Each row comes from the steps of one path. Every step used is in the known rows, and no mark comes twice. Write the path behind each row, first mark first.
Known rows
lapena-megid-popu-dapes-kotar: [ -6  25  12   5   5  19 -21  27  -3 -17  17 -12  -7   9   2 -24   5  -3
   5 -28  -5 -14  14   5]
dapes-zerene: [ -6  17  -9  10   9  10 -13  -9 -10 -14  12  -5   6  -3  13  -8   3  -4
  14 -22   0 -14  -5  -2]
kotar-megid: [ -4  18  -4  14  10   8 -17  -6 -16 -17   8  -4  -3  14  19  -7   7  -3
  16 -28   6 -13  -7  -1]
dapes-kotar: [ -6  15  -8   9   8   3 -15   2  -5 -18  13  -9   1  20  11  -5   6  -6
  11 -28  -1 -17  -3  -2]
lapena-megid: [ -4  19   6   9  11  11 -15  -8  -8 -19  14  -7  -3  13  12 -12   6  -6
  -3 -26  -5 -13   1   2]
lapena-megid-kotar-dapes-popu: [ -4  23   4   7   9   7 -17  46 -20 -10   9  -7  -3  31   0 -20   1   0
  -2 -27   0 -10  11   8]
zerene-megid: [ -7  22  -9   9  11   5 -21  -7 -16 -15   9  -4  -2   9  20 -13   8  -4
  14 -28  13 -14 -13  -6]
dapes-popu: [ -7  15 -11   8   8  -4 -13  -5 -11 -20  11  -8   2  30  10  -8   5  -5
   9 -27  -2 -13  -1  -2]
megid-kotar-dapes-zerene: [ -3  20  -6   7   8  18 -16  40 -17  -3   4   0   3  -3   2 -17  -1   2
  17 -22  11 -11   2   2]
lapena-megid-popu: [ -4  19   7   6  11  23 -19  11 -10 -15  15  -8  -8   6   9 -15   5  -3
  -1 -29   1 -10   9   1]
popu-dapes-kotar-megid-lapena: [ -4  21   6   9   2  -1 -21  27 -13 -13   8  -6   1  25   8 -17   5   1
  21 -30   1 -19  -5   8]
kotar-dapes-zerene: [ -5  19  -8  14   8   8 -13  22 -14 -16   2  -2   2  -1  10 -16   1   1
  13 -17   2 -13   0   2]
megid-popu-dapes: [ -5  21   1   0   3  19 -18  15  -5 -16   6   0  -6   8  -1 -26   3   2
  14 -27   5 -11   7  -4]
kotar-dapes-popu-megid-lapena: [ -7  12   1  12   0 -10 -14  33 -17 -16   0  -5   0  37   9  -7   4   3
  11 -30  -2 -14  -3   9]
kotar-dapes: [ -3  17  -4  10   8   5 -13  20 -11 -20  -2   0  -4  17   7 -18   2   1
   7 -21   4 -13   1   0]
lapena-megid-kotar: [ -2  20   7   1  11  21 -19  10 -12  -7  16  -4  -2  13   4 -12   3  -3
  -1 -31   4 -11   5   2]
kotar-megid-lapena: [ -2  15   2  10   7   3 -19  11 -20 -11   7  -2   0  21  16  -9   4   0
  15 -32   8 -15 -10   3]
kotar-megid-popu-dapes-zerene: [ -6  25   1  12   4  23 -21  19 -16 -11  11  -4  -2 -13  10 -21   5   2
  29 -24   6 -11   2   1]
kotar-dapes-popu-megid: [ -9  15  -5  16   2  -5 -13  19 -13 -23   2  -7  -3  29  11  -3   6  -1
  13 -26  -3 -12   1   4]
zerene-dapes-popu-megid-kotar: [ -9   9  -2  -2   5   3 -12   0 -17  -7   9  -2  -1  25  18  13   6   0
  25 -35  14 -10  -1   3]

Write each row's path
[ -4  19  -8   4   7   4 -15  42 -18  -9   3  -2   0  32  -2 -17   0   1
   9 -28   8 -10   7   2]  megid-kotar-dapes-popu
[ -5  23   4   8   4  19 -22  20 -13 -15   7  -1  -8   6   7 -22   6   2
  22 -29   9 -11   4   0]  kotar-megid-popu-dapes
[ -4  16   1   7   4  17 -17  32 -12  -8   1   1  -5  14   5  -6   3   3
  13 -30  11 -11   1   2]  popu-megid-kotar-dapes
[ -4  25  -5   5  11  13 -24  40 -23  -5   1   2  -4  10   9 -22   4   3
  16 -28  23 -11  -6  -3]  zerene-megid-kotar-dapes
[ -8  10  -1   7   2  -6 -15   3 -13 -14  10  -8   3  35  13   2   6  -2
  13 -35  -4 -15  -6   5]  dapes-popu-megid-lapena
[ -5  13  -1   9  10  11 -18  19 -19 -13  11  -5  -7   8  26   5   8  -1
  32 -31  19 -14   0   3]  zerene-dapes-kotar-megid-popu
[ -5  11  -5   4   9  -2 -11  -1  -9 -17   7  -4  -1  18  21   5   5  -3
  20 -26   9 -17  -4   3]  zerene-dapes-kotar
[ -7  26  -9  17  11   6 -20  22 -22 -13   3  -4   1  -9  19 -20   5   0
  21 -18  13 -13 -10   1]  kotar-dapes-zerene-megid
[ -8  23 -11  13  11   9 -20  -8 -19 -11  13  -6   5 -11  23 -12   6  -4
  22 -24  11 -14 -14  -4]  dapes-zerene-megid
[ -6  17  -9  11   7  -6 -12  27 -14 -22   0  -5  -1  33   6 -16   3  -1
   8 -22   0 -12   3   2]  kotar-dapes-popu
[ -7  23  -4   7   4  10 -14  -3  -6 -16   8  -3   5  -3   5 -21   2  -1
  18 -20  -3 -14   0   1]  popu-dapes-zerene
[ -9  28  -3   6   6  13 -26  26 -10 -14  12  -7  -6   4   9 -25   8  -1
  23 -31  12 -14  -1  -4]  zerene-megid-popu-dapes-kotar
[ -3  10   3   7   8  -6 -16  17 -22 -10   6  -3   0  25  27   5   5   1
  30 -31  15 -19 -11   9]  zerene-dapes-kotar-megid-lapena
[ -5  24   0  14   5   4 -19  12  -9 -20   9  -7  -2  18  11 -15   8  -3
  22 -28  -1 -17  -3   3]  popu-dapes-kotar-megid
[ -6  10   3   6   2   4 -16  -3 -10 -12   7  -3   0  19  14   1   5   0
  11 -33   1 -15 -10   4]  popu-megid-lapena
[-10  13  -7  12   3  -2 -13 -11  -9 -21  12 -10   0  27  16   6   9  -5
  12 -32  -6 -13  -4   0]  dapes-popu-megid
[ -7  21  -5   8  10   4 -22   6 -23  -4  11  -5   8  -3  20 -14   4  -1
  22 -27  13 -16 -18   1]  dapes-zerene-megid-lapena
[ -7  27   1   5   5   4 -23  14 -18  -6   8  -2   7  -3  12 -28   3   2
  25 -24   8 -16 -14   2]  popu-dapes-zerene-megid-lapena
[ -4  17  -2  10   9  20 -21  12 -17 -13  10  -3  -7   6  16  -9   7  -1
  19 -31  12 -11  -1  -3]  kotar-megid-popu
[ -2  18  -3   4   8  15 -16  37 -14  -8   0   3  -3  17  -2 -19  -1   3
   9 -26  14 -10   4  -1]  megid-kotar-dapes
